Each row comes from the steps of one walk. Every step used is in the known rows, and no mark comes twice. Write the walk behind each row, first mark first.
(in the rows, 128 means zero)
Known rows
S > Z > Y > D > A: [126 163 107 134 105 140 137 116 108 226  77 155 131 153  86 125 165 122
 100 135 130 163 133]
D > V: [109 175  98 138 112 136 134 107 120 140 132 135 133 165 133 148 109 141
 112 124 138 154 117]
V > W > S > Z > Y: [101 172 113 131 102 153 118 104 113 129 104 154 126 168  74 135 142 108
 112 155 139 160 131]
V > W > S: [138 171 163 136 108 136 130  97 128 147 171 140 122 206 120 141 134  93
 121 150 132 154 128]
R > D > V: [133 183  87 140 114 133 138 102 118 220 149 139 128 165 126 143 104 155
 121 129 131 156 114]
A > D > V > W: [149 175 127 141 119 126 118  87 125 166 129 134 126 163 123 142 135 104
 136 134 144 163 121]
S > W: [114 183 129 134 116 116 118 108 117 136 136 124 127 160 121 124 143 123
 125 102 117 162 125]
Y > D > A > Z > R: [146 168 159 136 104 105 129 120 117 166 110 168 135  92 144 122 153 141
 106 124 114 154 127]
W > S > Z > R > D > Y: [122 182 100 131 110 132 158 116 111 194 123 152 129 134 125 130 123 180
 117 149 126 158 129]
S > Z > Y: [ 90 159  88 131 103 147 118 108 109 118  89 147 132 141  73 131 144 120
 104 144 141 159 130]
S > Z: [117 153 110 128 104 148 126 112 112 129 109 137 134 139 118 140 152 130
 105 156 145 158 138]
A > D: [134 161  79 143 115 109 122 106 119 105 158 133 135 151 107 136 151 121
 111 147 137 154 130]
V > D: [154 151 140 131 115 129 134 105 119 226 143 129 134 166 114 139 120 120
 113 131 125 154 133]
R > D: [150 160  99 137 114 120 139 102 118 243 166 131 129 155 110 130 130 141
 117 133 123 153 121]
S > Z > R > D > Y: [122 175  93 131 113 127 156 115 110 196 109 149 131 115 126 128 126 181
 116 140 129 160 128]
W > S > Z: [118 168 122 129 100 156 129 113 114 123 136 146 130 176 119 144 144 127
 105 173 141 157 139]
A > Z > Y: [ 94 162 128 136 101 109 119 109 114 110  94 150 133 132  68 125 133 125
 106 128 135 157 131]
Y > D > A > Z > S: [142 157 175 141  96 113 128 111 118 189  92 156 130 233 109 124 140 121
 109 159 125 156 127]
R > D > V > W > S > Z: [139 182 132 130 104 158 127 103 116 188 134 149 124 181 120 145 137 127
 123 174 141 163 133]
D > A > Z: [130 165 176 134  99  92 131 123 117 124  90 153 138 128 110 123 158 135
  98 126 139 160 142]
Z > R > D > V > W: [162 179 141 138 119 131 125  87 125 235 133 143 122 149 136 138 128 118
 139 124 131 161 113]
R > Z > S > W: [130 187 140 135 108 112 119 111 122 129 112 137 122 204 121 121 145 110
 129 119 112 160 112]
R > Z: [137 159 108 131 103 101 140 121 129  93 112 141 130 110 117 132 157 110
 106 122 136 150 118]
W > S: [118 170 133 135 104 136 138 111 124 119 182 141 127 205 120 141 125 114
 106 150 127 149 128]
V > D > A > Z: [148 165 187 133 102  95 131 121 117 172  91 153 138 137 107 124 150 136
 102 129 135 163 146]
Z > S > W: [122 182 144 136 111 122 114 105 118 146 126 132 123 225 121 122 136 114
 128 120 112 161 117]
Y > D > V: [120 174  90 141 114 141 138 102 116 233 127 133 129 168 125 149 102 145
 118 134 131 156 116]

Write each row's walk
[160 180 139 136 117 139 123  89 121 234 122 145 123 143 136 139 132 121
 140 135 135 164 117] => S > Z > R > D > V > W
[128 178 136 130 103 160 125 104 117 148 124 149 125 181 123 148 140 119
 119 172 145 162 135] => D > V > W > S > Z
[158 174 121 135 109 120 143 119 115 214 127 160 132 136 127 118 166 137
 103 116 116 157 123] => Z > R > D > A
[132 172 128 131 103 147 126 117 116 119 144 163 131 123 154 135 146 133
 106 152 119 150 125] => W > S > Z > R
[122 173  96 133 115 120 158 114 112 195 121 144 131 120 126 126 122 178
 116 130 125 156 124] => Z > R > D > Y
[108 187  83 139 108 156 132 103 112 227 116 149 125 178 102 150 101 144
 118 152 131 159 119] => W > S > Z > Y > D > V
[138 191  89 137 112 141 134 106 115 217 139 152 129 139 142 142 111 164
 122 135 125 156 112] => S > Z > R > D > V
[136 165 170 136 100  95 133 120 116 190  87 152 136 132 104 124 153 138
 104 134 134 162 142] => Y > D > A > Z
[104 168  78 136 115 111 149 114 113 102 113 133 136 142 107 134 134 160
 110 144 144 160 135] => A > D > Y
[131 152 173 139  97 111 121 108 121 139 111 147 130 229 115 128 127 119
 112 159 129 152 126] => A > Z > S
[159 176 108 134 109 137 134 108 114 236 166 158 126 133 134 130 136 151
 119 150 113 153 120] => W > S > Z > R > D
[125 171 114 134 103 144 138 118 110 224  91 161 129 170  86 127 161 121
 100 143 128 163 133] => W > S > Z > Y > D > A
[139 197  95 138 110 145 135 107 116 214 153 157 126 157 143 144 107 163
 121 144 122 155 113] => W > S > Z > R > D > V
[117 154 112 140 106 122 128 102 112 252 103 141 128 143  72 131 125 129
 117 144 125 157 127] => A > Z > Y > D
[140 188 143 140 110 137 127  96 127 147 172 145 122 212 122 147 124 104
 128 156 134 157 123] => A > D > V > W > S
[118 161 121 128 116 126 157 113 113 186 102 132 136 151 112 134 113 160
 112 132 136 160 136] => V > D > Y
[169 177 122 134 111 136 132 103 116 252 162 157 124 133 134 130 140 140
 127 150 115 156 120] => V > W > S > Z > R > D
[141 191 110 140 111 122 134 107 117 214 141 153 130 133 140 139 106 166
 123 128 123 155 113] => A > Z > R > D > V
[131 161 118 130 106 141 123 116 114 124 124 157 134  96 153 132 152 135
 107 139 122 152 124] => S > Z > R
[126 191 173 136 106 106 113 113 117 143 102 144 126 213 117 116 146 122
 125 121 114 165 125] => D > A > Z > S > W
[140 184 152 139 110 145 134  96 126 201 165 142 120 215 123 147 116 106
 129 154 129 156 123] => Y > D > V > W > S
[101 168 136 135  99 108 121 115 113 117  77 158 135 135  67 120 149 124
 100 123 135 160 134] => D > A > Z > Y
[147 162 174 140  97 108 128 112 118 181 101 158 129 232 110 121 141 126
 110 156 125 156 127] => R > D > A > Z > S
[108 178  78 139 110 153 130 102 111 229 102 143 129 162 102 148 105 145
 118 143 134 160 117] => S > Z > Y > D > V
[147 174 130 139 115 131 126  88 125 228  97 141 120 150 107 141 130 101
 138 129 138 163 113] => R > Z > Y > D > V > W
[133 177 133 131 104 163 126 103 115 194 124 148 124 183 119 148 136 122
 122 177 141 163 135] => Y > D > V > W > S > Z
[153 170 173 133 104 104 128 122 118 154 114 168 137  94 146 122 150 140
 104 121 114 154 130] => V > D > A > Z > R
[ 98 180 107 133 102 157 117 102 112 132 101 156 126 173  78 139 132 115
 114 155 140 162 128] => D > V > W > S > Z > Y
[139 188  91 139 115 133 137 105 117 217 151 150 129 143 142 141 105 161
 122 125 121 154 109] => Z > R > D > V
[139 194 168 137 107 105 117 110 115 184 111 146 124 214 114 114 144 129
 129 122 110 166 124] => R > D > A > Z > S > W
